Each row was made from one path, in order. Every step used is in the known rows, and no mark comes twice. Write each row's path.
Known rows:
pilot/govik/sebo/mabu: [ -3  -7  11   2  -9   0  -5  11   0 -15   3 -12 -12 -13   5  -2   0  -3
  -9 -14  -6 -13 -27 -25   2   2   0  10  -1   1   7  13  -3 -21   3  -5
 -17  -5   9   6  -4   3 -18  -6   5   3  17  25  23  -3  -2  -4  -2   6
   5  -5   8  -3  17 -16  14   0  -8  22   4]
mabu/sebo/govik/vurage: [ -1   2   8   4   0   6  -3  15  -7  12   6  -8  -9 -19  43   7  -3   0
   7  20 -11   9  19   5   2   7  15  11  23   1 -16   5   3   0   6  18
  -2   4  -6 -13  13  -2   6  -8   9   3  11  -2   7  -1  15  15 -15   3
   6  -6  -4   4  12 -10  16 -18  -7   1  -6]
sebo/mabu/toror/sadal/govik: [  8 -10  11 -10 -15  17   4   9 -14  -1   3  11 -11 -21   6   6 -23 -15
 -21  -4   6  -6  -1 -26  -1  -2 -13  -6   1 -14  -4 -14   2 -11   1   5
  -8  -5   5  -9   9  -7   9   3  15   9  24 -19 -18 -20  -5 -24  13 -18
  -3 -10  -7   9   3 -12   5  -1  20 -15   0]
sadal/govik/pilot/toror: [ -1   9  10  -1  -2   7   1  10   4   9   6  22 -25  -5  -2  -1  -4   0
  10   3  -2   0  55  -1  -7   1   0   9  21  -6  -3 -41  -3 -10  14 -21
  18  -1 -18  -2   0 -21   1   2   4   0   2  32 -22  -9  10  15   8   4
  25 -11  -2  13   2   0  -3   8 -21 -12   4]
govik/sebo/mabu/toror/sadal: [  6  -9   8 -10 -14   7   1  11  -9  -2   2   0  -9 -33  17  -7 -15 -20
 -21  10   1 -18 -20 -35  -1   1 -10  -3  -1  -3  -1  -8   4 -11  -2  11
 -22   3   1   2   9  10   2  -9  10   4  18 -18  -2  -2   3 -38  15  -4
   1  -7  -2  -3  10 -12   2  13  -8   1  -5]
vurage/govik/pilot/toror: [ -3  11   8   2   4  17  -5   7   2  14   6  23 -21 -27 -12 -12  -1   6
  11   6  -4   6  34   5  -7   8  -2  15  21  -9  10 -28   0  -8  13 -15
  -8   3 -12   5   3  -9  -6   1  10   3  -4  26  -8  -9   7  27   3   1
  28  -6  -4   3   7  -1   1  10 -28 -10   6]
mabu/sebo: [ -4  -4  -4  -2   2  10   0  20  -5   1   1   5  -3  -6  17  -4   3  -8
  -2  -8  -9   3  -1   4   2 -10  -5  -2  -8  -1  -5  10   1  -3  -2   9
   4   5  -2   5   3   6  16  -2   9   1  13 -29   1   7   1  -7  -2  -2
   0  -2   6  -8   1   2  12  -9  15   6  -6]
giko/mabu/sebo/govik/pilot: [  6  -5  -9   5   0  19   3  21  -1   5   5   9 -13  11  44  -3  -5  -8
  11  13  -7  -2  18  17   0 -14  -6  -3  30  -7  -6  11   5 -18  12   7
   7   3  -7  -7  14   3  18 -12  18   9 -12 -31   4   3  -8   0 -16   1
   6  -7  -3  -3  15 -16  19  12 -18 -31  -2]
pilot/toror/mabu/sebo/govik/vurage: [ -3   0  12  -2  -7  -1  15  24  -4  -5   3   1 -19  -5  34  10 -10 -20
   5  15 -21  -2  13   9   1   5  16  12   5  -6 -27 -21   1 -19   6  13
   3 -10  -8 -19  13  -2  -2 -11   6  -3  12   7 -11   6  16   5  -9  -1
  23  -6   2   4  21   1  15  -7 -14  -1 -10]
sadal/govik: [  6   2   4   0  -5  12  -7  -5  -4   0   3   4  -8  12  -2   7  -5   7
   1 -16   1   2  27  -5  -2  -1   1   1  16  -2  -4  -6  -3   7   0  -3
   5  -5   2   0  -1 -12   5   4   3   2  17   5  -7 -16   2   8   1  -1
  -2  -3   3   7  -2  -4   4 -11   6   8   6]
giko/mabu/sebo/govik/pilot/toror: [ -2   0  -8   1   2  19   8  25   1   6   5  22 -18   0  43  -6  -3 -17
   7  25 -14  -2  21  17   0  -7  -2  -3  19 -11  -7  -9   3 -21  20   3
  18   1 -18 -11  16  -3   9 -10  23   5 -19 -23  -7   8  -5   3  -6   0
  24 -12  -2   1  12 -12  20  24 -32 -31 -15]
vurage/govik/pilot: [  1   8   6   3  -1  11 -10  -4  -1  13   8  11 -14 -12  -6  -8  -3  13
  17  -4   4   2  30   8  -6   2  -6  15  34  -5  10  -8   1  -4   6 -10
 -18   6  -4   8   1  -4  -4   1   5   6   3  16   5 -13   1  20  -6   1
  12  -1  -6   1   5  -4   4  -7 -12  -4  20]
toror/mabu/sebo/govik/vurage: [  4  -4  12   0  -9   0   7  13  -6  -2   6 -15 -14  -5  41  16 -10 -12
  10   4 -17   0   5  12   1  -2  10  12  14  -1 -25   1   3 -17  -1  19
 -12  -3   3 -13  13   5   1 -11   1  -1  28  -1   3   2  12  -2 -15   0
   6  -1   1  -1  19  -3  21 -15   1   9   4]
giko/mabu/toror/sadal/govik: [ 11  -7 -13  -9  -8  29   4  -7 -16  -2  -2  16  -8  10   1   0 -16 -19
 -29   3  17  -3   7 -14  -1 -14 -17 -14   5  -8  -4 -13   0   5   0  12
   9  -9  -7  -9  11  -7  18   3  21   5   2 -40 -17 -19  -5 -39  11 -18
   0 -13  -4   2  -4  -8   4  14  -1  -7 -15]
vurage/govik/sebo: [ -8   4   3   1  -5   9 -20  -8  -4  -1   6  -1 -11  -3  -4  -5   1   9
   0 -13   8  -2   6  -6  -1   2   4  15  27   6   5  10  -1   9  -1  -2
 -26   4   1  18   2   5  -8  -6   2   2  15  19  15 -13   9  11  -4   9
  10   3   7  -5   6  -4   8 -14 -16  34   8]
sadal/toror/mabu/sebo/govik/pilot: [ -9  -8  16   1 -18  -3  14  32 -12   3   7  10 -27   2  24   4 -12 -16
  19 -14 -22  -6  40  36  -5 -16  -5  14  32  -8 -11 -24   1 -21   1   4
  -4   0  -2   2  19  -2   7 -14   7   7  14  -2   2  -3  -4  -4 -11   0
  16   1   1   5  -1  -7  16   8 -17 -18  13]
sebo/govik: [  4   2  11   4  -2  -7  -1   5  -4   2  -1   0  -3  -2   8   5  -9   3
   5  12  -7   2  10   2   1   1  10   5  20   0  -5  -1   0   8   9   6
  -3  -2   2  -9   6  -5  -6  -5   6   6  -9  15   4 -11   1  24 -11   2
   1  -2  -5  10  -5 -12   8   4  -9 -10   6]
govik/sebo/mabu/toror: [ -6 -11  10   2 -12  -6  -3  10  -1 -11   6  -3  -6 -30   9   1 -10 -14
  -3  12  -6 -15 -28 -18   1  -4 -10  -6   5  -8   3   1   5  -5   3  10
 -21  -4   2   5   4   6   1 -10   4   2  20  -8   4  13  -5 -33  10   7
  -3  -2  -1   0   5 -16   4   9 -14   7  -1]
giko/mabu/sebo/govik: [ -1  -8 -14   1  -1  19   0  12  -6  -4   1   5  -3  15  35   6  -4 -12
  -6  10  -5   2 -11  16   5 -11  -5 -10  12  -1  -9  28   5  -4   6  18
   4  -3  -1  -7  15   5  16 -10  22   6 -11 -43   6   3 -13   2 -16  -3
   1  -3   3  -5  10 -14  26   5  -2 -14 -11]
toror/sadal/govik/sebo/mabu: [ 12  -5   6 -10 -18  13  -9  -2  -9  -9   6   0 -15   4  23   5 -11  -6
 -27 -21   9 -16   8 -21  -3   8   0   7  19   6 -10   3  -1 -22  -7  -6
 -14   2   3   4   5   9  -7  -4   7   5  37  13  -5 -20   4 -17   7  -2
   1  -6   5   2  26 -12   5   0  12   8  13]

Write each row's path:
[  7 -10   6 -10 -11   8   9  13 -10  -2   0   9  -3 -34   9  -3 -20 -21
 -21   8   2  -9 -29 -28   0   1 -17  -9 -18 -14  -2 -12   5 -15  -3  11
 -16   0   7  -8   9   6   0  -1  14   7  10 -28 -12  -4  -9 -36  10 -14
  -2  -9  -8   2   4 -10   2   8   5 -17  -4] : sebo/mabu/toror/sadal
[  6  -3   4 -11  -1   4   7   8 -13   5  -7  10  -4 -29   3  -9 -13 -16
 -19   5   4  -2   2 -19   0  -6 -11  -3  -6  -7  -2 -20   2   6   1  13
  -2   0  -5  -8   8  -2   5  -2  12   2   0 -30 -10 -10   6 -20  12 -15
   3 -11  -8   0 -10  -2  -6   8  -7  -6 -15] : mabu/toror/sadal
[  7   6   0 -17  -5  14   4   7 -10   2  -2  22 -18  -6   1  -5  -9 -12
 -26  -2  11  -3  30 -11  -2  10   3   7  -2   1  -9 -35  -6  -4   4  -8
  17  -3  -9 -11   4 -12  -2   7  16   1   3  15 -28 -20  12   5  15 -13
  17 -13   0   9   6   6  -3   7   0  -2  -6] : pilot/toror/sadal/govik
[  2  -6  10   3 -16   4 -10   1   1 -12   9  -5 -11   6  10  11  -6   3
  -2 -19   3 -12   3  -4  -2   1   2   3  23   2  -5   9   0 -16  -1  -7
 -15  -4   5   9   0   3  -3  -6  -3   5  35  20   4  -6  -2  -8   1  10
   1   1   7   7  17 -16   8  -8   4  12  15] : sadal/govik/sebo/mabu
[ -9  -8   3  -2 -19 -10  15   7  -9 -10   3   2 -12  17 -11   8  -5 -16
  -4 -17  -5 -10   0  28  -5 -10  -3   5   4   1   0 -21  -3 -10 -10   0
  -4 -11   2   7   7   0  -4  -3  -6   0  12   1   0  -2 -10 -17   2  -4
  10   6   7   4  -1   8   1  10  -9   3   7] : sadal/toror/mabu
[ 14  -5  14  -7 -12  11   4  16 -10   9   7  16 -17 -29  11  -1 -25 -11
  -4   4   7  -9  24 -24  -8  -3 -17   0  17 -20  -6 -26   3 -21   9  -5
 -12   1  -1  -6   9  -8   7   2  13   8  25 -12 -18 -19  -2 -22  11 -12
   6 -13 -13  10   8 -15   2   5   1 -28  12] : sebo/mabu/toror/sadal/govik/pilot
[  9   9   4 -14   0   8  11  15  -2  14  -1  21 -22 -16  17 -19  -6 -14
  -9  14   3  -3  33 -12  -6  10  -2  12   1  -4  -6 -42  -1 -18   9 -14
   8   6 -17  -7   3  -2  -8   1   8  -1 -12  16 -19  -6  15  -3  14  -6
  24 -14  -8   5  13   9  -7  23 -28 -28  -2] : govik/pilot/toror/sadal
[ 19   7   6  -8  -6  20   0   5  -8  14   4  13 -19  -1  13  -7 -11   1
  -4 -16  11  -3  60 -10  -8   3  -6  12  29  -1 -10 -25  -1 -15   3 -12
   3   6 -11  -1   3  -9   3   3   6   4  12  13 -15 -27  12   6   7  -6
   6 -11  -6   7   9  -2  -4   1  -5 -15  18] : toror/sadal/govik/pilot
[ -5  -9  13   3  -9   0  -2  16  -3 -11   1  -6 -14 -33   1  -3  -7 -12
  -5  -1  -8 -10 -31 -37   3  -8  -7   1   1 -10  10  -2  -1 -11   8   9
 -19 -10   5   5   1  -7  -9  -9  12   4  21   1  21   3   0 -23   6   5
   4 -10   4  -6   3 -20  12   0 -16  21  -6] : pilot/govik/sebo/mabu/toror
[  5  15   4 -12   2  26   1   8  -7  18   2  27 -26 -30   2 -17  -7  -4
  -9   6   7   0  39  -9  -8  11  -3  18  12  -8   2 -36  -1 -13   8 -13
  -9   8 -12  -1   7  -3 -11   2  16   4  -7  18 -14 -23  13  16  11 -11
  30 -11  -7   4   9   4  -3   9 -24 -18   7] : vurage/govik/pilot/toror/sadal
[ -1 -10 -14   1  -1   9   4  -4  -2  -4  -2   7   3  -5  -1  -1  -7 -17
  -8  19   6  -4 -26  -3   3 -13 -17 -21   0 -10   6   0   3   6   4  16
   3 -13  -6  -6   8  -2  18  -2  10   1 -11 -47   0   8 -12 -36   6  -6
   2  -6  -2  -6  -3 -11   4  21 -13  -4 -22] : giko/mabu/toror
[ -3  -3   4   2   0   5  -1  27  -8   4   1   6  -4  -7  33   2  -7  -5
   5   5 -14   4   8   6   3  -5   6   3   9   0  -9   9   2   0   4  14
   2   6   2  -7  11  -3   8  -9  14   7   1 -16   5  -4   2  14 -11   1
   2  -2   0   0  -6  -9  20  -8   6  -5  -3] : mabu/sebo/govik
[  7   2 -11 -12   0  30  12  26  -7   8   0  26 -22  -4  48 -13  -8 -23
 -14  20  -4  -4  19  -2  -3  -4  -4   1  13  -4 -13 -18   4 -26  16   5
  13   7 -19 -19  20   4   9  -9  28   6 -21 -25 -13  -4   3  -4   1 -10
  23 -17  -5   2  23  -5  15  29 -31 -41 -14] : giko/mabu/sebo/govik/pilot/toror/sadal
[  7   0   8 -11 -12  13  -8   3 -18   1  -2   8 -19 -14   6  -6 -14 -10
 -22 -11  12 -10  37 -34  -2  -2  -6   5  21   4  -7 -19  -3  14   1  10
  -6   1  -8   5   9 -10   8  -6   9   2  28  -5 -13 -20  20 -17  18  -5
   5 -12   1   4  -5  -8  -4  -5 -14  20  -8] : mabu/toror/sadal/govik/sebo
[ -5  -5   7  -6 -10  10   9  31  -2  -6   6  19 -29   9  14  -1  -7 -18
   9 -15 -11  -7  38  12  -6 -12  -9   7   8  -8 -21 -36  -2 -32   8 -11
  11  -5 -12   0   4 -12  16  -1   3  -2  27   1 -25   1   5  -5  10   0
  24  -8  11   0  15  10  10   0  -2  -7   4] : sadal/govik/pilot/toror/mabu/sebo
[  9  -1   6 -11  -6  20   1   4 -16   4  -3  14 -12 -11  -3  -1 -17 -12
 -22  -9  10   0  32 -27  -2  -2 -11  -2  12  -7  -5 -25  -2  13   2  10
   4  -3  -4  -6  10 -16  11   2  11   4  14 -18 -21 -25   7 -14  13 -16
   3 -12  -7   6 -11  -6   0  -2   4   3  -6] : mabu/toror/sadal/govik
[-13  -8   7  -1 -20  -7  14  30 -16  -8   3   9 -19  11  18  12 -12 -18
   2 -15 -20  -7   7  35  -1 -15  -1   7  13  -1  -9 -13   0  -8  -4  14
  -5  -4   2   0  19  -2   8 -13  11   6  14 -13   4  -8  -6  -4 -12  -3
  11   3   7   3  -4  -3  19  -1  -1  -6   6] : sadal/toror/mabu/sebo/govik
[  2  -9  13  -9 -11   7   1  17 -12  -7  -2   1 -17 -34   9 -13 -12 -20
 -25  -5   2 -16 -26 -52   1   0 -10   6 -12  -6   5 -13  -1 -17   6  10
 -20  -3   6   1   6  -1 -12  -9  16   5  16  -4  13 -10   3 -25  12  -8
   1 -16   0  -2   9 -17   9  -1 -22  15 -10] : pilot/govik/sebo/mabu/toror/sadal
[  9   6  13   6   0  -8  -1   9   0  10   4   6 -12 -10  19   0  -9   7
  19  15  -7  -1  40   8  -3   3   7  13  39  -4  -4 -11   3  -7  15  -5
  -6   7  -9  -7   8 -10  -6  -7   4   5 -11  23   0 -10   4  26 -12   7
   7  -4 -11   8   3 -15   2   6 -25 -31  15] : sebo/govik/pilot
[  4   6   5   4   5   7   0  -5  -2   5   2 -13 -12 -21   2   2   5   5
   4   2  -5   8  10 -30   0  10  10  19   5  -3  -1 -11  -6  -4   5   1
  -4  -9  -3  -6  -1 -10 -14   2   3  -3   7  22  14 -10  18  20  -5   0
  12 -11  -3   2   5  -4   3 -14 -21  21  -6] : pilot/govik/vurage
[-10  -5  11   1 -16   5  13  20 -15   2   9  -7 -21  -4  32  18  -8 -15
   5   2 -19  -1  19  31  -2  -5  13  16  26   0 -20 -16   1  -6  -5  15
  -7  -8   0  -4  21  -2   2 -12   5   3  24  -1   3  -5   9  -1 -16  -3
  18   1   3  12   6  -3  12  -4 -15  -1   3] : sadal/toror/mabu/sebo/govik/vurage
[ 14  -2  13  -8 -12  21   2  -3 -12   8   8   1 -14 -40  19  13 -23 -12
 -18  14   9  -4   4 -29  -3   8  -3   1  13 -14 -12 -23   2  -9  -2   8
 -14  -6   1 -15  10  -7   4   3  11   5  30  -1 -15 -16   9 -23   8 -15
   4 -13 -13  13  19 -16   0  -2   3  -6  -1] : sebo/mabu/toror/sadal/govik/vurage
[ -5 -13   8  -1  -8  -2   4  11  -1  -4   3   4   1 -30  -3   4 -12 -13
  -3  18 -10  -8 -33 -14   1  -7 -13 -12  -7 -17   5  -4   5  -8   2   5
 -13  -5   3  -4   4  -1   4  -1   6   6  11 -17  -1   9 -13 -33   3  -4
  -1  -4  -6   2   4 -14   6   4   3 -11  -3] : sebo/mabu/toror
[ -5 -12 -21  -2   1  22   3  11  -2  -7   1   1   2  16  28  -1   4 -13
 -10  -2  -4   1 -28  10   4 -16 -15 -14 -10  -2  -6  28   3 -12  -2  12
   9  -1  -4   1   7  11  21  -4  10   1   0 -53   6  11 -12 -25  -2  -6
   2  -3   8 -13   8  -3  18   9   6   0 -20] : giko/mabu/sebo
[  0   3  12   4   1   5  -1  31  -4  13   5   8 -16 -11  35  -3  -6  -1
  18  10 -18   5  40   6  -2  -6  -1  10  23  -5 -10  -1   5  -9  11   3
  -1  14  -6  -2  11  -3   7 -10  12   7   2  -6   3  -1   3  20 -10   5
   8  -7  -5   1   4 -10  18  -1  -9 -24  10] : mabu/sebo/govik/pilot
